Each row comes from the steps of one path. Every step used is in the known rows, and no mark comes twice. Write the path behind each row, first mark first.
Known rows
zuleg, biba, kimil: [  6   9  -1 -14  -5  10 -12  21 -13 -43  24  17   4 -15 -30  -2 -23   9
  -6   4   5  -4  -2 -12   4   4 -13   7   4   5  -2 -11 -18  12  15 -32
  -7   4 -16  19 -31  -3   9  15   4  12   2   0 -35  -4 -20]
kimil, navago, selet: [  4 -22  39   2  -7  -1  13   3  -8  29  -9  11   5  -5   2 -13  25 -24
  -3  22   8  -5  -1  -3   7   5  -6 -13 -13   6 -20  -8   3   9  -7  -3
  11 -22   6  -4  -1  12   8   1   7 -27  -5  -4 -15   6  13]
zuleg, selet, vogape: [ -3  -1   6  -5 -11   6  -8   0  14  26  20  12  26  10  -6  23  -5   9
  15  12  14  42   1  -6  37  -9 -12  10   1   6  -8  14  -2  -2  -6  31
  12  -4  -1  -7  -9  10 -12   8 -15 -19 -15 -12  23   9   0]
pagab, vari, zuleg, biba, kimil: [ 25  16 -12  -3  19  18  -1  32  -2 -52  15  16  -3 -11   0  -8 -28  -5
   5   8  11 -23  -9   0 -13 -21  18 -22  17   2 -12 -26 -32   9  20 -30
 -13  23  -9  45 -51  -3  28  15  -8  19  25   6 -69  -9 -22]
biba, pagab, vari, zuleg, selet, navago, luko: [ 29   0 -20  48  15  50  11  47  22  21 -22  26  -8 -11  33  -2  -1 -30
  18  27 -22  35  15  -4  -6 -20  50 -42  43  -2 -12  -3 -42  35   7   4
  11  51  -2  45  -8 -17  22 -18 -48  -1  13   6  -5 -27  18]
zuleg, selet, navago, luko: [ -8 -14  -5  11 -28  57   1  14  11  23  -1  26 -14  -3  11  -3  -2  -8
  27   7 -22  43   9 -22  10 -16  23 -17  35  -7 -29   5 -16  26   3  21
  26   3 -21   6  -4  -8  -5   0 -38  -5   4  14  14 -19   4]
pagab, vari, zuleg, biba: [ 21   9 -19   1  11  11  14  30  -5 -17   3  29   5   3   6  -7 -14   0
   2  -7   4 -13  -7   4  -8  -5  28 -30  20 -15  -8 -20 -12  13   3 -11
  -6  21  15  44 -50  -6  24   7 -14  15   8   4 -31  13  -6]
pagab, vari, zuleg, selet, navago: [ 23 -19 -12  20  -8  44  24  31  17  13   8  24   3  25  16   1  -5 -30
  17   5   1  24  18  -6   5 -27  39 -37  51   3 -17 -14 -29  18  18  20
  11  23  -1  26 -41 -16  15 -20 -36  -3  19 -22 -22 -11 -20]
vogape, selet, navago, luko: [  8 -25  -4  15  -5  44 -19  14  17  22 -16  27 -56   6   0 -34  -6  -6
  20  -3 -21  27  -6  -1   3 -17  -1 -28  26 -13 -11  -9  -9  25 -19   2
 -14   3 -31  -3  17 -13  20  14 -13  -1   1  38  -5 -11  11]
vogape, pagab: [ -7   2  -4   7  -9 -13  -9   6   2 -20  -9 -10  -1  -5  -4  -7   0  17
  -6  13  -7   3 -10  15   5   5   1   7 -17   3  -1  26  -6 -32 -14 -13
  -8  -4  11   0  10   9  -7   4   2  -6   1  19   4 -21  -4]
vari, zuleg, biba, kimil, navago: [  8  18  10 -27  22  16   1  33 -11 -12   6  36  11 -21 -14 -10 -38   6
   1  31  10 -14 -13 -20   3   4  15 -13 -21   2 -17 -37 -28 -12  19 -21
  -4  19 -18  35 -36   0  28  15 -13   6  20  -8 -30   2 -13]
selet, navago, luko: [ -7 -11 -17  11  -8  39 -10   8   9  -3 -20   8 -36  -7   9  -8   3  -4
  12   1 -31  21   2  -9   3 -13   6 -20  27   0 -12 -17 -15  27   0   5
  10   1 -32  -2  25  -5   5   3 -23  -8  15  13   7 -28  12]
biba, pagab, vari: [ 29  -9  -5  43  22 -20   5  12  15  -7 -38 -19   7  -3   5  -3  16 -24
  -7   7   6 -15   5  -3  -7  -7  16 -25  35  -1  17   8  -6  19   3 -17
  -8  21  11  34   4   3  15  -8  -5   3  -3   6  -8 -11  15]
pagab, vari, zuleg: [ 13  -3 -18  18  10  -2  22  26   4 -12  -8   8   0   3  33  -8   0 -14
  10   9  10  -7   3  17  -9 -22  26 -32  14  -1  -5 -13 -13  -4  -2   0
  -1  19   9  28 -19  -9  12 -13 -17  -1  17   1 -29   7 -11]
kimil, vari, zuleg, selet, navago: [ -4  22   3  -3  -6  74  -9  20  10  10  41  43  17  26   3   8 -29 -20
  34   2  -2  39  12 -16 -20 -14  31 -14  25   8 -31  -2 -34  30  27  29
  15  33  -5  10 -27 -23  12 -34 -39 -19  49 -45   0   4  -9]
zuleg, biba, pagab, vari: [ 42   1 -17  26  11  -8   1  24   7 -14 -12  -2   7  -9 -15  -3   2 -10
 -11  -3  11 -18  -5  -8  -5  11   6 -19  36 -11  21  -5 -13  26   6 -27
 -11  29  24  55 -26   6  28  -3 -12  16 -13  15 -20  -5  10]
vari, zuleg: [ 12  14 -12  -3  22   7   2  21   2   0   5  19   2  -6  16  -3 -13 -11
   7  10  -2  11   4   6 -12  -9  17 -12 -12   0  -1 -20 -12  -6   5   7
   4  13   7  10 -14 -12  13 -10  -5   0   9 -12  -3   2  -1]
biba, zuleg, selet: [ -5  -5  16  17 -21  17  26  -7   9   0  16  18  33  14   6   2  -3  -7
  -4   7  -7  13  -9   1  -5  -8  17  20  18  -7 -11  -4   0  17  22   7
  -2  20  11   7 -36  -3   0 -10 -34 -11  -7   9  23 -14 -29]
selet, vogape: [ -2   2 -11  -8   2 -12 -24  -4   9   3  -3  -6   9  11  -6   8   4  20
  10   0   4  10 -16 -14  21 -11 -22   4  -3   5  11   5   6  -6  -8   9
   0  -3  -8 -13  11  11  -6  11   0 -13 -10  -4  15  15   7]
vogape, selet: [ 17  -9   9   1   4   7  -9   2   2  20   5  18 -23  11 -10 -16 -14  -2
  23  -4   3   6  -5  -1   2   1  -8  -7  -3 -10  -2   8  -4  -3 -19  -5
 -18   2  -9   0   9  -8  17   9   8   9 -10  18  -6  13   2]
kimil, biba, pagab, vari, zuleg, selet, navago: [ 51  -2 -12  24  10  18  17  41  36  20  18  -3   7   5   5  10  -3 -35
  21  15   5  21   2 -32  -8  -4  54 -37  56  10   7 -32 -27  21  46  -6
   4  52   3  63 -36 -28  21 -29 -48 -25 -27 -35  -9 -30   6]
vari, pagab: [  6   5  15   6   0   3   9  -4  -9  12  -3   7  10  -8  -8  12   0  -9
  12 -26 -10  -4  -1   2 -11   2  15   2   7 -22   6 -26  14   1   8  -8
 -27  -4  -7   2 -18  13   5  -7   2   6   5  -2   1  24   6]
biba, kimil, navago, selet, vogape, luko: [ 30 -33  13   5   4   0 -16  12  -2   5 -12   8   5  -2 -26  -3  15 -10
   7  24  17   1  -1 -22  68 -14 -37 -27  -2  13  -1 -25  -7  13  13   3
  23 -35 -34 -31   7  32  40  19  13 -36  12   2 -29  -9  18]
kimil, vari, zuleg, selet, navago, luko: [-20  22  -9   6  -1  91 -17  34   7  10  25  50  -3   9  21  -1 -29 -22
  43  15 -22  55  10  -5 -22 -29  38 -24  21   5 -41  -1 -37  42   5  25
  20  26 -23  16  -9 -16  -2 -29 -49 -25  48 -12   5  -3  -1]
biba, kimil, navago, selet, vogape: [  2 -24  37  -9  -4   0 -20   9  -4   4 -10   9   6   3 -12   4  13  -4
   0  28  16   3  -8 -22  37 -12 -38 -10 -18  16 -10  -5   2   6  -4 -14
  15 -25 -27 -23  10  20  17  13  20 -31   0   3 -29  -7  10]

Write each row's path
[ 37   8 -16  32  36  -9  11  32   8  -4 -22   4  10 -14  30   0   4 -25
  -2  18   3 -14  -1   7 -25 -10  32 -33  16   8  14  -8 -21  12   9 -13
  -7  34  20  49 -11  -4  28 -20 -14   7   4  -5 -22 -10  14] -> biba, pagab, vari, zuleg
[ 26  62  -3  -2  41  26 -19  34  -3  -7  22  38  22 -10 -12   5 -39   0
  17   5  12   4  -6   1 -41   6  26 -14  -3  -2   2  -6 -43  29  17 -22
  -9  45  23  52 -18  -1  29 -25 -13   2  25 -18  -4  12  12] -> kimil, vari, zuleg, biba, pagab
[ -4  42  -6  -2  21  31 -16  23  -9 -12  24  27  17  13   8  -3 -23 -11
  24   2   0   5  -1  12 -27 -11  28 -18  -6  -1 -12   5 -23  11   9   0
   3  19   1  17 -12  -9   4 -19 -16 -18  50 -22  -9  14   1] -> kimil, vari, zuleg
[ 21  31 -11 -19  13  27 -12  35  -7 -41  23  33   4 -22 -11  -2 -43   9
   1   6  12  -5  -1  -6 -11  -8   2   0 -11   3 -13 -21 -32   2  29 -23
 -10  23 -10  30 -41 -10  26   1  -3  20  15  -2 -37   2 -18] -> vari, zuleg, biba, kimil
[  8 -14   9  11  -7  -5 -23  -6   6  12   3   7   1  17  -5   9  23   1
   6   6  -3  17  -3  -4  15 -17 -39   1  -2   2  -5   7  16  17 -14   5
   8 -18   0 -19   5  19   8   6  26 -28 -17   7  -5  14  15] -> navago, selet, vogape
[ 11  -3 -23  13   6 -20 -11  20  17 -32 -14   3   8  15  16  -6   8  21
  17  17   5  16 -21  18  19 -26  10 -27  -7   6   6  17  -5 -45 -18   6
  -2  11  10  14  -4  18  13   4  -7 -17  10  12  -6 -12   4] -> selet, vogape, pagab, vari, zuleg
[ 51  -4 -31  43  24   3  -4  36  15  27 -16  12  31   3   8  13  -7 -30
  24  11  32  26  14  -3  48 -23  29 -35  32   4  21 -15 -26   8  20  20
   8  24  -2  30 -23  10  42 -14 -28 -13  -2  -8   0   9  27] -> biba, pagab, vari, zuleg, selet, vogape, luko
[ -2  33  24  -7  11  45 -32  17 -17 -46  24  25  27 -10 -40   7 -31   1
  30 -26  -7  -5  -2  11 -31   1   1   7   1 -16  -3 -21 -17  39  26 -26
 -28   7 -18  28 -44  15  14  -6  -8   9  42 -20 -37  16  -9] -> zuleg, biba, kimil, vari, pagab
[-16  39   5 -11  -1  38 -53  22  12 -40  39  21  45  10  -5  17 -48  15
  49  23   7  41 -11  -2   9 -26  -1  -3 -25  23 -27  31 -36 -23  -1   2
   9  25 -14   2 -19   7   1  -4 -19 -29  48 -17   0 -14 -16] -> biba, kimil, vari, zuleg, selet, vogape, pagab
[ 31   7 -11  28  28   0   1  31  11  18  -7  15  37   2  22  15  -8  -8
  16  22  11  18   3 -13   6 -23  30 -23  20   6  11   8 -19   8   0  11
  -3  34  10  35 -27   3  13 -17 -26  -5 -13 -14  11   4  18] -> biba, pagab, vari, zuleg, selet, vogape
[ 27 -24   2   5  -5  30 -16  11  15  18   1  16 -35  24 -20 -22 -11  -6
  17 -16  -4  21  -3 -10   4  -2  -9 -24  20  -4   4  -7  -6  15  -5   6
 -24  13 -18 -10   6 -16  31   9   2   5   4   4 -11  -8  -6] -> vogape, selet, navago
[ -4 -14  12  23 -38 -18   2   1  41 -22   1 -16  29  27   2  -2  15  14
  19  11  -2  18 -39 -14  20 -22   3  -9  32  -7  -3   5  16 -29   9  -2
  -7  22  11  34 -19  13   0  -5 -58 -38 -36   8  22 -39 -18] -> kimil, biba, zuleg, selet, vogape, pagab, vari
[ 14 -11  39 -14  -7  19  -2  17 -18  -1   8  31   7 -14 -32  -1   2  -7
  -4  24  11 -21  -4 -16  14   3 -20  -7 -13   0 -23 -19 -12  26  16 -34
   3 -13  -8  13 -25  15  23  15   6 -12  -1   4 -43   1  -9] -> zuleg, biba, kimil, navago, selet
[ 21  -9 -11  33   0 -12 -11  13  10 -19 -18   9  -6  11  18  -4  25   5
  12  16  -3  11 -10  16  12 -31  -2 -25  -9   0  -3  20  -3 -13 -23  -6
  -5   6  18   4   2  19  30  -7   8 -33   2  20 -24  -4   6] -> navago, selet, vogape, pagab, vari, zuleg
[-11  26   6 -18  22  35   0  40 -13 -19  -8  53  -5 -39   7 -28 -42  10
  12  41  -5  -3 -13 -18   0   0  18 -22  -8   0 -27 -32 -34   0   2 -25
  -1   7 -29  43 -19   4  18  25 -23  13  25  18 -27  -4   0] -> vari, zuleg, biba, kimil, navago, luko
[ -6  52 -12 -14  26  45 -24  30 -13 -18  35  50  14   4  -7  -2 -41   3
  23  -8   9   6  -6   6 -36  -8  26 -12  -2 -11 -25 -15 -29  22  12  -7
  -7  24   8  35 -35  -5  15 -10 -16 -10  39 -26 -16  26   3] -> kimil, vari, zuleg, biba
[ -9 -16   0  42 -39  -7  -4  -3  21 -20  -8   1  29  33   1  -8  18   4
   2   8  -2  13 -23   8  31 -24  -4  -6  37  -7  -6  35  18 -20   0  10
  -8  16  20  12 -21  25   2   1 -37 -21 -14  20  19 -25 -30] -> biba, zuleg, selet, vogape, pagab, vari
[  5   7 -18  22  -5   8  17  29  11  -8  15  10  19   7  27  -8 -12 -10
  16  29  -3  18   6  14   3 -14  42 -23  -6  -4 -20  26 -23 -34 -10  12
   9  23  30  29 -38   0   5 -16 -23   2   9  19 -11 -16 -19] -> vogape, pagab, vari, zuleg, selet
[  2  14  -2 -11   6  16 -10  23   6  27  28  31  33  16   9  19 -30  11
  26  13  12  38  -1 -12  17 -17  10  -1 -12   3 -13  -2 -12 -14   3  29
  11  14  -3  -3 -27   2  -1  -4 -14  -9   0 -22  25  20  -6] -> vari, zuleg, selet, vogape
[ -4  29   8 -10  30  38 -25  29  -4 -46  21  24  19   3   9  -2 -32 -11
  25  13   5   1  -5   1 -28 -29   8 -13  -2  16 -14  -1 -35  15  17  -9
   1  27 -20  14 -12  -7  14  -9 -10 -10  55 -23 -41  -8 -10] -> biba, kimil, vari, zuleg
[  0  22  -9 -10 -13   2 -15  16  12   3  21  24  28   8   8   5 -22  26
  31  23   4  44  -8   7  36 -12   6   6 -30  10 -13  30 -19 -46 -10  21
   9  17  10   2 -11   8   5   0 -15 -16  -4  -3  29  -5  -9] -> vari, zuleg, selet, vogape, pagab
[ 34   0   4  24  14 -31   7  13  21  -8 -14 -32   3 -10  -2   2  17 -18
   5  11  17 -16 -13 -15 -11   9  23 -35  36   5  25 -23  -3  10  22 -25
 -13  26   6  58  12 -11  12 -12 -21 -12 -40  -6 -11 -26  23] -> kimil, biba, pagab, vari
[-11  31  13 -10   4  38 -37  20 -11 -49  33  20  13  -1 -30   5 -33   4
  18   1   2   0  -7  -4 -25 -11  -8  -1  14   9 -18  -5 -23  27  19 -26
  -9   8 -18  30 -25   5  15   3  -7  -4  39  -5 -39   1 -13] -> zuleg, biba, kimil, vari
